Each row was made from one walk, in order. Every step used is in the known rows, and no mark comes twice. Write each row's walk.
Known rows
l -> y: -1.87, 1.90, 1.72, 4.67, -1.44, 1.00, -3.70, 1.13, 2.35, -0.98, -1.47, 1.67, 0.37, 0.62, -0.78, 0.66, 3.29, -0.60, -3.15, -3.35, -3.83, 5.04, 4.49, 0.46, 1.02
y -> u -> f: 0.88, -1.17, 0.33, 5.21, 2.67, 1.63, -1.85, -2.11, 0.76, 1.17, -2.58, 1.68, 4.02, -3.84, -1.54, -0.50, 3.67, -1.25, -1.20, -1.44, -4.49, 0.96, 4.18, -1.36, 4.07
q -> u -> y -> l: 0.95, -0.63, 1.25, 7.55, 2.32, 0.91, -1.51, -1.67, -0.22, 3.20, -0.70, 1.26, 3.09, -3.12, -3.45, 1.35, 1.91, -1.07, 1.56, -1.96, -2.58, 3.59, 8.65, -2.32, 7.07
k -> u: -0.76, 2.43, 1.83, 9.03, -0.14, 1.71, -1.91, -2.01, 0.90, -2.15, -1.48, 2.45, 1.51, 1.58, -0.47, 1.06, 3.69, -2.28, -3.18, -2.73, -3.51, 3.84, 6.76, 3.33, 1.16
y -> l -> q -> u: -1.55, 1.41, 1.11, 5.74, -0.91, 3.72, -3.93, -1.42, 3.77, 2.97, -2.50, 0.38, 1.27, -0.63, -2.36, 0.36, 2.50, 0.32, -0.43, -1.61, -5.05, 3.97, 7.45, -0.13, 2.25
q -> u: -0.36, 4.13, 1.04, 8.89, -1.54, 1.02, -3.62, 0.52, -0.50, 0.62, -1.26, 0.40, 2.18, -2.35, -3.15, 1.38, 3.63, -3.53, -0.88, -2.87, -4.17, 3.45, 6.39, 1.00, 3.47
l -> q -> u -> f: -0.85, 3.12, 0.50, 5.01, -0.98, 1.91, -2.82, -2.56, 3.07, 1.94, -3.82, -1.01, 2.31, -3.82, -2.30, -2.02, 2.39, -2.03, -1.97, -2.98, -4.83, 2.46, 5.95, -0.94, -0.61
u -> z -> l: 1.77, 3.62, -0.37, 6.95, -1.09, -1.36, -1.75, 2.07, -1.52, -1.21, 2.05, 3.05, 1.74, 1.56, 0.67, -2.98, 1.55, -4.21, -1.97, 0.94, -3.97, 2.46, 1.68, 0.91, 2.55
p -> l: -0.49, 0.80, 2.83, 5.38, -0.99, -0.17, -3.85, -1.12, 1.08, -2.33, -0.88, 1.30, 1.24, 0.42, 0.82, 1.11, 3.53, -2.74, -0.08, -3.38, -2.17, 2.12, 5.44, 1.81, 2.17
l -> y -> u: -1.63, -0.85, 1.41, 4.66, 0.98, 2.74, -4.32, 0.07, 2.54, 1.58, -3.38, 0.94, 1.22, -1.13, -1.33, 0.61, 3.61, -0.31, -3.17, -1.85, -4.20, 3.85, 5.25, -0.28, 3.19
q -> u -> w: -1.65, 3.77, -1.60, 8.49, -0.01, 0.71, -2.80, -0.97, -0.45, 1.10, -2.17, -1.34, 2.03, -4.96, -5.12, 0.54, 3.37, -3.58, 1.54, -2.35, -3.42, 0.51, 5.59, -0.11, 4.29
k -> u -> f: 0.97, 1.04, 0.89, 7.28, 1.94, 1.35, -1.24, -3.90, 1.15, -1.95, -3.36, 1.60, 2.90, -0.49, -0.20, -0.53, 3.21, -2.44, -3.17, -3.28, -3.75, 2.30, 6.72, 1.52, 0.98
p -> l -> q -> u -> y: -2.19, 0.15, 3.60, 4.38, 0.09, 0.71, -3.22, -4.38, 3.10, 2.56, -3.21, -1.35, 1.03, -2.97, -1.09, -1.13, 1.72, -3.07, 0.25, -3.91, -0.77, 2.55, 9.18, -1.04, 0.96
w -> u -> z -> l: 2.02, 6.39, -0.03, 4.44, -1.15, -2.25, -0.64, -0.12, -1.12, -1.44, 1.92, 3.49, -0.62, 1.13, -1.72, -1.67, 3.23, -4.93, -3.31, 0.62, -1.11, 2.26, -0.29, 2.01, 4.14
l -> f: -0.19, 2.58, 2.55, 5.09, 0.04, 0.24, -2.78, -1.02, 1.10, -1.20, 1.66, 2.00, 1.65, 0.01, 0.07, -0.61, 3.41, 0.56, 0.05, -3.50, -3.53, 2.87, 3.65, -1.11, -0.23
z -> l -> f: 1.20, 4.00, 0.27, 6.07, 0.26, -0.42, -3.44, 0.20, -0.51, -2.15, 0.18, 1.59, 1.40, 1.98, 0.46, -2.62, 1.52, -0.31, 0.37, -1.58, -3.42, 3.69, 3.80, -0.61, 0.21
u -> y -> l: 0.51, -2.01, 1.62, 5.36, 2.69, 0.08, -0.26, -1.35, 0.80, 1.19, 1.65, 3.86, 2.61, -1.43, -1.85, 0.94, 1.98, 0.80, 1.15, -1.51, -2.70, 3.93, 5.89, -2.30, 5.73
q -> u -> z -> l -> p: 2.37, 5.60, -0.17, 7.59, 1.04, 0.77, -3.29, 1.71, -2.23, 2.98, -1.28, -0.01, 2.05, -0.47, -1.43, -4.66, 0.99, -3.60, -2.77, 0.53, -5.26, 1.77, 4.10, 0.21, 2.00
p -> l -> z -> u: -1.53, 1.33, 2.17, 5.08, 2.20, 1.18, -6.38, -2.79, 2.37, -2.24, -1.87, 2.39, 3.58, 2.84, 2.08, -0.74, 1.94, -2.69, -3.83, -3.07, -0.68, 0.75, 5.83, 2.53, -0.44
z -> u: -0.25, 3.40, -0.13, 8.21, 0.10, 1.68, -2.75, 1.36, 0.46, -1.87, -1.52, 3.86, 3.53, 0.14, -0.62, -0.31, 2.76, -3.17, -2.98, -0.36, -3.59, 3.84, 3.24, 0.91, 0.89
l -> z: -2.03, 3.02, 2.45, 5.04, -0.16, 0.06, -4.29, -0.58, 1.50, -0.98, 2.70, 2.61, 2.13, 1.53, -0.75, 0.36, 2.98, -0.08, -3.34, -3.49, -3.12, 1.90, 3.74, 2.19, 0.48
p -> l -> y -> u -> w: -3.31, -3.63, 0.17, 2.40, 3.30, 2.11, -5.10, -3.80, 3.08, 1.02, -6.64, -2.00, 0.71, -3.20, -1.42, -0.46, 3.41, -1.33, 0.67, -2.82, -1.58, -0.56, 6.59, -1.21, 4.49

Which walk is each row?
0.68, 0.71, 2.17, 3.15, 2.42, -0.79, 0.76, -3.36, 1.26, 0.90, 1.47, 4.36, 0.31, -1.51, -4.15, 2.14, 3.89, -0.03, -0.29, -1.99, 0.09, 3.42, 3.64, -1.25, 7.03 : w -> u -> y -> l
-1.63, -0.55, 3.02, 3.05, -0.92, 0.68, -5.21, -1.00, 2.94, -1.84, -3.77, 0.51, -0.08, 1.26, 1.01, 0.80, 2.98, -1.52, -2.23, -4.57, -1.82, 3.36, 6.33, 1.11, 1.24 : p -> l -> y
-0.66, 3.90, 0.14, 4.57, -2.08, 0.18, -2.33, 0.78, 2.01, -0.22, 1.34, 2.23, 0.31, 2.15, 1.14, -4.84, 0.76, -2.70, -2.70, 1.49, -4.49, 2.80, 1.35, 0.62, -1.12 : u -> z -> l -> q
-1.97, 1.07, 3.67, 3.61, 0.38, -0.17, -5.83, -2.88, 2.10, -1.83, 0.83, 1.02, 1.86, 2.24, 1.27, 0.50, 2.95, -1.36, -2.21, -4.85, -1.18, 0.29, 5.58, 2.93, 0.69 : p -> l -> z
-2.79, 5.12, -3.21, 7.10, -0.61, 1.41, -4.07, -0.90, 1.71, 0.94, -4.13, -2.29, 0.25, -2.41, -4.16, -3.58, 1.40, -2.57, 1.01, -0.40, -3.59, 1.76, 5.38, -0.14, 1.25 : z -> l -> q -> u -> w
-0.29, 3.73, 2.62, 3.98, 0.79, -2.29, 1.16, -2.46, 0.33, -0.35, 2.14, 3.47, -0.04, -2.85, -4.37, 1.30, 4.67, -2.05, -1.83, -2.69, 0.56, 3.53, 2.38, -0.26, 4.49 : w -> u -> y
-1.46, -1.86, 2.22, 3.05, 1.74, 1.59, -0.57, -2.35, 4.24, 2.29, 0.69, 3.04, 1.41, -0.65, -1.40, -0.99, 1.50, 2.37, 0.02, -1.05, -2.92, 4.22, 5.58, -2.42, 1.96 : u -> y -> l -> q
-1.80, 3.81, 0.79, 6.47, 1.56, 1.50, -4.87, -0.52, 1.78, -1.44, 0.25, 3.78, 4.20, 2.28, 0.07, -0.84, 2.27, -1.70, -4.94, -1.65, -2.73, 2.07, 3.40, 1.60, -0.52 : l -> z -> u
0.69, 2.68, -0.30, 4.58, -0.91, -0.57, -3.38, 2.04, 0.28, -0.69, -0.85, 1.97, 0.33, 2.46, 1.17, -3.04, 0.91, -3.09, -3.66, -0.15, -3.70, 3.70, 2.62, -0.12, 1.64 : u -> z -> l -> y
0.72, -1.49, 2.36, 3.85, 4.95, 1.64, -0.52, -0.83, 0.96, 3.26, 0.46, 3.00, 2.51, -1.47, -1.96, -1.10, 1.71, 3.47, -0.23, -1.58, -3.65, 3.33, 5.46, -2.73, 3.38 : u -> y -> l -> p
-0.55, 2.82, -0.52, 5.53, -0.98, 0.18, -4.62, 2.62, 0.93, -1.92, -2.71, 1.34, -0.09, 2.20, -0.38, -1.34, 1.46, -1.08, -2.75, -1.48, -3.63, 5.79, 4.79, 0.46, 1.60 : z -> l -> y
-0.37, 1.49, 0.68, 7.67, 2.49, 0.27, -0.64, -0.15, 0.14, -0.43, -0.57, 4.34, 4.09, -1.45, -1.31, -1.04, 1.75, -2.87, -2.23, -0.42, -1.33, 4.22, 4.34, -1.64, 2.02 : z -> u -> y
0.89, 5.09, 0.05, 2.44, -1.20, -1.63, -2.08, -0.11, 0.81, -0.90, -0.85, 2.63, -2.01, 1.99, -1.33, -1.84, 2.76, -3.92, -5.16, -0.49, -1.30, 3.38, 0.51, 1.19, 2.97 : w -> u -> z -> l -> y
0.84, -1.54, -0.14, 6.74, 4.50, 1.57, -0.78, -1.31, 0.97, 0.63, -1.13, 5.16, 4.44, -0.79, -1.07, -0.15, 1.15, -0.77, -0.55, 0.47, -2.09, 4.30, 5.82, -2.67, 4.72 : z -> u -> y -> l
-1.81, 3.01, -2.61, 7.85, 2.01, 1.47, -2.17, -0.34, 0.91, -1.53, -2.63, 2.26, 3.41, -2.65, -2.68, -1.23, 2.43, -2.78, -0.65, 0.11, -2.70, 1.00, 2.66, -0.60, 1.95 : z -> u -> w
-1.57, -1.14, 0.66, 4.33, 3.47, 3.29, -1.21, -2.17, 4.35, 1.67, -2.15, 4.23, 3.34, -0.08, -0.50, -2.09, 0.80, 0.76, -1.66, 0.89, -2.41, 4.63, 5.67, -2.99, 0.78 : z -> u -> y -> l -> q
1.14, -2.08, 2.74, 3.70, 4.12, 0.35, -0.70, -3.55, 1.30, 1.70, 1.99, 2.87, 2.99, -0.91, -0.42, -0.68, 1.65, 2.83, 2.24, -2.80, -2.09, 2.77, 6.10, -4.77, 3.39 : u -> y -> l -> f
-0.64, 0.21, -0.75, 5.48, 1.10, 2.04, -5.11, 1.17, 0.99, 0.47, -4.76, 0.84, 0.78, 1.10, -1.05, -1.62, 1.98, -1.01, -2.66, 0.07, -3.86, 4.84, 5.27, -0.15, 3.81 : z -> l -> y -> u
0.95, 1.18, 2.70, 1.84, 4.82, 0.68, 0.87, -3.04, 1.76, 2.96, 0.30, 3.47, 0.38, -1.92, -4.41, 0.15, 3.55, 2.74, -1.95, -1.86, -0.98, 3.06, 3.47, -1.49, 4.93 : w -> u -> y -> l -> p
1.04, -0.89, 0.70, 5.46, 6.77, 3.03, -1.20, -0.53, 1.42, 2.67, -2.19, 4.27, 4.47, -0.70, -1.16, -2.45, 0.76, 2.01, -1.98, 0.32, -3.34, 3.66, 5.38, -3.29, 2.55 : z -> u -> y -> l -> p
-1.24, 5.60, -0.57, 7.65, -2.58, 1.61, -4.83, 0.61, 1.56, 0.66, -3.22, -0.88, 0.55, 0.28, -2.28, -2.44, 1.40, -2.57, -1.33, -0.71, -4.51, 4.71, 6.12, 1.02, 0.27 : z -> l -> q -> u
-3.13, 0.96, -0.46, 4.48, 3.96, 0.93, -5.79, -4.49, 2.43, -1.71, -2.85, 0.53, 3.43, 0.08, 0.20, -1.81, 1.91, -2.65, -1.45, -2.77, 0.28, -2.40, 4.91, 1.06, 0.57 : p -> l -> z -> u -> w
-0.80, 0.76, 0.17, 5.74, 3.43, 2.83, -4.90, -1.66, 2.47, -0.46, -0.39, 4.48, 4.46, 3.18, 0.16, 0.02, 1.26, 0.70, -3.54, -0.62, -3.17, 2.09, 5.02, 0.79, 1.92 : y -> l -> z -> u
-0.57, -1.33, 1.62, 3.43, 1.11, 2.22, -2.82, -0.66, 1.79, 2.80, -1.30, 1.74, 1.57, -0.89, 0.08, -1.30, 3.24, -2.34, -3.74, -0.71, -4.13, 1.70, 3.26, -1.10, 3.26 : l -> y -> u -> z
-0.85, -1.77, 2.59, 3.59, 4.14, -0.15, -2.24, -2.96, 1.76, 1.62, 3.44, 3.40, 3.18, 0.56, -1.09, 0.42, 1.15, 2.14, -1.01, -2.81, -1.52, 2.26, 6.01, -1.55, 4.15 : u -> y -> l -> z
2.04, 5.08, -0.71, 8.98, -1.32, -0.54, -3.04, 1.22, -2.53, 0.70, -0.28, 0.50, 2.23, -0.39, -1.13, -2.51, 1.09, -6.16, -1.32, 0.45, -4.03, 2.22, 4.60, 0.88, 4.11 : q -> u -> z -> l
-0.72, 0.91, 2.96, 1.36, 3.96, -1.03, -1.10, -5.22, 2.38, 1.22, 3.25, 3.85, 1.02, 0.29, -3.64, 1.47, 3.26, 1.67, -2.33, -3.44, 1.11, 1.54, 4.13, -0.38, 5.61 : w -> u -> y -> l -> z
